What can hang from each mark
k_895: k_23
k_767: k_684
k_684: k_124 k_757 k_767 k_865 k_870 k_985
k_656: k_124
k_258: k_684
k_124: k_656 k_684
k_917: k_23
k_870: k_23
k_757: k_23 k_684
k_23: k_757 k_917

Each row was made from one small tree. Brackets hold a mark, then the marks that hang from it, in the order of their numbers. Every link used is in the known rows. Write each row's tree.
In the rows, 128 means zero.
Known rows
{k_767 {k_684 k_757 k_870 k_985}}: [137 115 193  60 107 119 151 122 166 115 106 153 133 153 133 117 142  90
 103 166 141 124 151  94  91 118 174 107 132]
{k_757 k_684}: [126 121 130  92 127 115 142 119 152 113 131 147 119 109 135 111 127 139
 126 150 117 121 118 114 123 116 147 114 150]
{k_124 k_656 {k_684 k_757 k_870 k_985}}: [140 124 191  55  92 132  82  92 227 141 117 141 180 164 123 135 137  75
 130 110 134 114 197 109  64 141 170  99 106]
{k_870 {k_23 {k_757 k_684}}}: [159 117 181 108 154 110 122  93 159 107 122 136  97 112 136 117 139 109
 144 174 146 138 122 157 125 118 156 106 135]
{k_870 {k_23 k_757}}: [160 122 180 143 154 126 109 101 129 122 119 121 100 131 126 135 142  99
 147 152 157 144 129 173 129 127 137 124 114]
{k_917 {k_23 {k_757 k_684}}}: [151  87 129 118 136 120 153  97 109 111 132 138  91  95 137 123 135 112
 165 162 126 121 122 153 123 143 140  85 130]
{k_124 k_656 {k_684 k_757}}: [142 153 139  72 116 148  74 101 169 139 116 104 184 136 116 136 152 109
 134 104 147 122 203 151  98 152 179 101 117]
{k_895 {k_23 k_917}}: [150 133 101 176 112 153 129 146  36 120 137 124 157 116 112 129 118 106
 151 128 163 116 109 134 111 133 142 134 137]
{k_258 {k_684 k_767 k_865 k_985}}: [109  78 221  91  69  88 109 167 160 130 125 158 122 169 162 128 138 128
  88 156 118 136  81  84  90 106 147 125 105]
{k_917 {k_23 {k_757 {k_684 k_865}}}}: [150  75 154 115 115 110 166 115  74 112 136 133 107 114 148 123 118 108
 143 177 123 128  95 144 111 136 141  77 116]
{k_870 k_23}: [132 141 166 130 153 118 105 112 137 132 132 133 115 139 139 139 137 129
 139 149 143 140 121 143 139 117 123 133 123]
{k_124 k_656 {k_684 k_767 k_870}}: [129 125 137  57 141 110  48  94 230 144 142 153 124 151 134 122 142 113
 126 102 148 117 171  78  87 151 148 123 107]
{k_124 k_656 {k_684 k_767 k_865 k_985}}: [ 99 102 202  64  67 108  74 133 231 162 122 132 185 172 136 142 124  99
  97 110 120 123 143  94  72 125 157 104  92]
{k_23 k_917}: [130 141  97 142  98 130 125 134  86 133 148 128 143 137 117 132 137 121
 140 128 148 118 122 155 117 120 139 150 127]
{k_757 k_23 {k_684 k_870}}: [130 136 126  59 158  89 152  90 200 102 155 187  70 119 154 101 102 117
 137 186 110 111 116  54 115 128 115 119 152]
{k_757 {k_23 k_917} k_684}: [119 156  86  85 111 104 153 109 143 114 161 161 108 115 134 117 117 121
 147 179 124 104 114 110 120 116 134 131 156]
{k_684 k_757 k_767 k_870}: [158 122 142  97 149 113  80 111 143 128 122 134  56 136 135 107 162 125
 123 144 160 120 134  87  98 125 135 108  96]
{k_767 {k_684 k_865 {k_870 k_23} k_985}}: [117 104 248  75 114  86 151 132 158 121 129 176 139 187 160 131 115  88
  93 195 139 145  95  80 101 103 150 127 121]
{k_895 {k_23 {k_757 k_684} k_917}}: [176 101 114 154 109 148 146 124  62  97 127 126 135  89 109 108 122  89
 157 153 166 113 106 148  97 133 172 110 148]
{k_656 {k_124 {k_684 k_865}}}: [116 132 154  52 106 116 104 147 100 117 117 112 184 151 134 118 116 135
 115 126 154 120  99 106 123 144 165 114 112]
{k_258 {k_684 k_124 k_757 k_865}}: [174  76 211  81  68 115 107 164  60 100 129 118 144 152 148 115 142 146
 102 169 149 139  88 112  89 129 163 112 123]
{k_656 k_124}: [124 136 128  94 116 120 121 128  96 114 118 111 157 119 119 114 121 131
 130 130 154 117  98 116 135 147 145 118 120]
{k_684 k_870 k_985}: [127  98 181 112 108 111 136 120 194 130 129 165 123 157 137 128 115  96
 123 134 117 117 124  89  95 118 117 128 119]
{k_23 {k_757 k_684} k_917}: [157 113 108 122  96 126 141 113 105 109 134 131 120 111 112 109 139  99
 146 154 150 114 121 168 104 121 171 125 139]
{k_870 {k_23 {k_757 {k_684 k_767}} k_917}}: [159 125 147 112 132  99  85 101 139 122 140 138  69 119 128 113 167 115
 147 175 174 123 103 157 110 102 165 124 118]
{k_124 {k_684 k_767 k_870}}: [135 122 137  65 161 108  61 116 206 134 135 161  70 150 143 114 152 139
 127 116 147 116 145  70 107 132 136 131 113]
{k_767 k_684}: [114 133 131  89 130 126 158 136 128 115 122 141 139 126 129 122 135 125
 108 150 138 136 138 118 134 129 163 128 150]
{k_23 k_757 k_917}: [158 121 107 154  96 136 129 123  80 123 134 113 127 131 105 128 139  91
 149 130 159 121 134 185 109 131 153 138 116]
{k_656 {k_124 {k_684 {k_757 {k_23 k_917}}}}}: [133 191  98  36 107 127  93 115 103 118 129 113 148 135 114 122 144 120
 161 149 180  96 146 129 120 151 173 118 120]
{k_124 k_656 {k_684 k_865 k_870}}: [132 119 162  68 112 115  93 109 169 133 143 146 179 172 141 129 105  94
 115 117 136 127 152  91  81 151 152 122 106]

Write each row's tree
[111 124 142  56 130  78 134 124 178 120 144 159  74 125 162 106 111 136
 106 192 109 120  79  55 113 106 121 101 125]  {k_757 k_23 {k_684 k_767 k_865}}
[127 152 155  55 123 114 170 133 103 110 121 129 127 143 145 121 123 108
  98 202 138 136 129  99 119 128 161 100 131]  {k_767 {k_684 {k_757 k_23} k_865}}
[174 127 153 147 139 113 100  92  99 119 151 146  89 152 123 128 142  80
 163 158 183 129 123 164 105 124 142 149 108]  {k_684 {k_870 {k_23 k_757 k_917}}}
[122  96 179 103 115  97 101 122 218 141 128 167  86 155 141 120 132 107
 116 137 126 115 111  64  89 112 116 123 103]  {k_684 k_767 k_870 k_985}
[133 135 140  45 141 116  89 114 149 109 126 144 146 144 129 107 126 127
 138 118 164 110 126  81 119 157 154 125 123]  {k_656 {k_124 {k_684 k_870}}}
[144  49 230  91  37  99 121 124 173 131 142 142 194 175 133 128  80  78
  98 140 121 122  97  68  47 133 120 110 105]  {k_684 {k_124 k_656} k_865 k_870 k_985}
[154 137 122  57  84 123 145 132  91 108 142 120 131 130 119 116 141 121
 127 192 166 115 130 119 104 133 165 122 152]  {k_767 {k_684 k_124 {k_757 {k_23 k_917}}}}
[137  77 180  71  81 112 157 165  83 106 129 123 164 145 138 114 111 135
  82 169 142 138  86  90 105 129 156 118 143]  {k_767 {k_684 k_124 k_865}}
[159  53 183  54 101  76 103 135 152 109 149 159  75 138 156  85 116 147
  95 176 137 117  53  28  76 112 129 104 120]  {k_757 {k_684 k_124 k_767 k_865 k_870}}
[100  99 202  80  72 110 179 160 132 125 112 142 179 163 142 131 110  98
  79 165 115 137 106 102 104 108 162 117 130]  {k_767 {k_684 k_865 k_985}}
[174 112 180 145 119 103 111 109  65 119 150 142 104 173 135 128 126  76
 140 174 178 137  91 153  93 116 141 144  91]  {k_684 k_865 {k_870 {k_23 k_757 k_917}}}
[150  59 183 102 115 103 158  88 175 114 134 173  89 122 146 121 122  77
 160 170 114 111 118 114  91 134 131  84 122]  {k_917 {k_23 {k_757 {k_684 k_870 k_985}}}}
[157 162 152  85 140 114 114 107  78 113 141 151 108 158 131 122 167 103
 133 186 194 131 143 141 111 113 182 137 130]  {k_767 {k_684 k_757 {k_870 {k_23 k_917}}}}
[167 146 182 111 167 115  89  91 125 122 129 140  84 150 141 126 153 115
 144 167 166 135 139 126 113 121 136 117 109]  {k_684 k_757 {k_870 k_23}}
[150 137 144  51 139 123  38  87 212 141 127 134 116 146 128 119 164 110
 129 112 165 118 191  91  77 151 170 102  94]  {k_124 k_656 {k_684 k_757 k_767 k_870}}
[143 174  92 111 110 126 127 113  96 127 145 123 113 132 119 131 140 108
 152 164 148 110 143 142 113 126 136 127 122]  {k_684 {k_757 {k_23 k_917}}}
[124  71 202  71  65 118 157 154 170 118 117 136 172 143 126 123 122 120
  97 156 127 126 112  94  99 121 154 119 155]  {k_767 {k_684 k_124 k_985}}
[158 101 172  70 101  99  98 139 125 126 131 112  80 139 143 112 127 138
 108 184 143 122  85  69  92 124 116  93  98]  {k_684 k_124 {k_757 k_23} k_767 k_865}
[127  85 204 113  86 101 145 137 155 130 130 160 141 176 148 127  96  91
 103 151 110 125  91  78  84 110 120 120 103]  {k_684 k_865 k_870 k_985}
[109  95 174  76  99  98 118 129 229 135 119 157 106 122 141 113 140 129
 111 150 107 113 102  81 100  97 142 101 129]  {k_757 {k_684 k_767 k_985}}
[169 136 159 108 148 120  73  93 140 123 146 152 101 166 127 131 154  89
 166 141 184 126 153 163 104 130 161 151 111]  {k_124 {k_684 {k_870 {k_23 k_757 k_917}}}}
[173  88 148 138 140 146 148 119 107  91 108 128 123  81 122 104 114  96
 146 153 143 125 113 123 108 139 163  89 153]  {k_895 {k_23 {k_757 k_684}}}
[112 149 176  51 105 118 168 120 187 122 108 143 135 139 134 131 132  93
 113 188 122 123 154 102 112 123 161 101 143]  {k_767 {k_684 {k_757 k_23} k_985}}
[156  76 155  84 104 102  65 104 186 132 151 138 120 136 126 110 124 119
 116 126 155 117 118  64  70 152 119 118 108]  {k_684 {k_124 k_656} k_767 k_870}
[159 118 190  91 174 110 133  92 143 100 123 157  88 143 137 117 142  86
 130 182 173 148 137 130 120 135 166 130 132]  {k_767 {k_684 {k_870 {k_23 k_757}}}}
[126  89 205  95  98  99 127 132 186 111 136 190 119 166 155 124 128 108
 121 150 120 128 117  84  92 126 141 144 134]  {k_258 {k_684 k_870 k_985}}
[160  35 210  74  71 101 112 126 221 119 111 132 100 112 126 100 135 115
 115 159 129 112  90  95  74 112 148  88 125]  {k_23 {k_757 {k_684 k_124 k_767 k_985}}}
[126 167 129  55 144 124 160 114 138 109 118 134 114 123 134 120 138 115
 119 187 140 129 156 109 130 135 162 105 147]  {k_767 {k_684 {k_757 k_23}}}
[125 112 160  57 121 101  61 110 193 143 145 150 136 170 144 121 126 108
 106 117 146 125 144  68  76 144 149 117  92]  {k_124 k_656 {k_684 k_767 k_865 k_870}}
[154 115 252  90 122  99  87 112 171 113 125 174 101 171 160 132 161 104
 135 179 149 139 128 112  94 112 157 126 119]  {k_258 {k_684 k_757 {k_870 k_23} k_985}}
[162 137 147 159 122 126 106 105  87 126 137 120 112 140 115 138 146  93
 159 151 176 134 125 197 119 120 150 146 115]  {k_870 {k_23 k_757 k_917}}
[152 107 106 106 104 111 108 115 130 119 136 132  81 109 119 103 157 114
 136 153 160 112 110 146  99 113 170 120 124]  {k_23 {k_757 {k_684 k_767}} k_917}
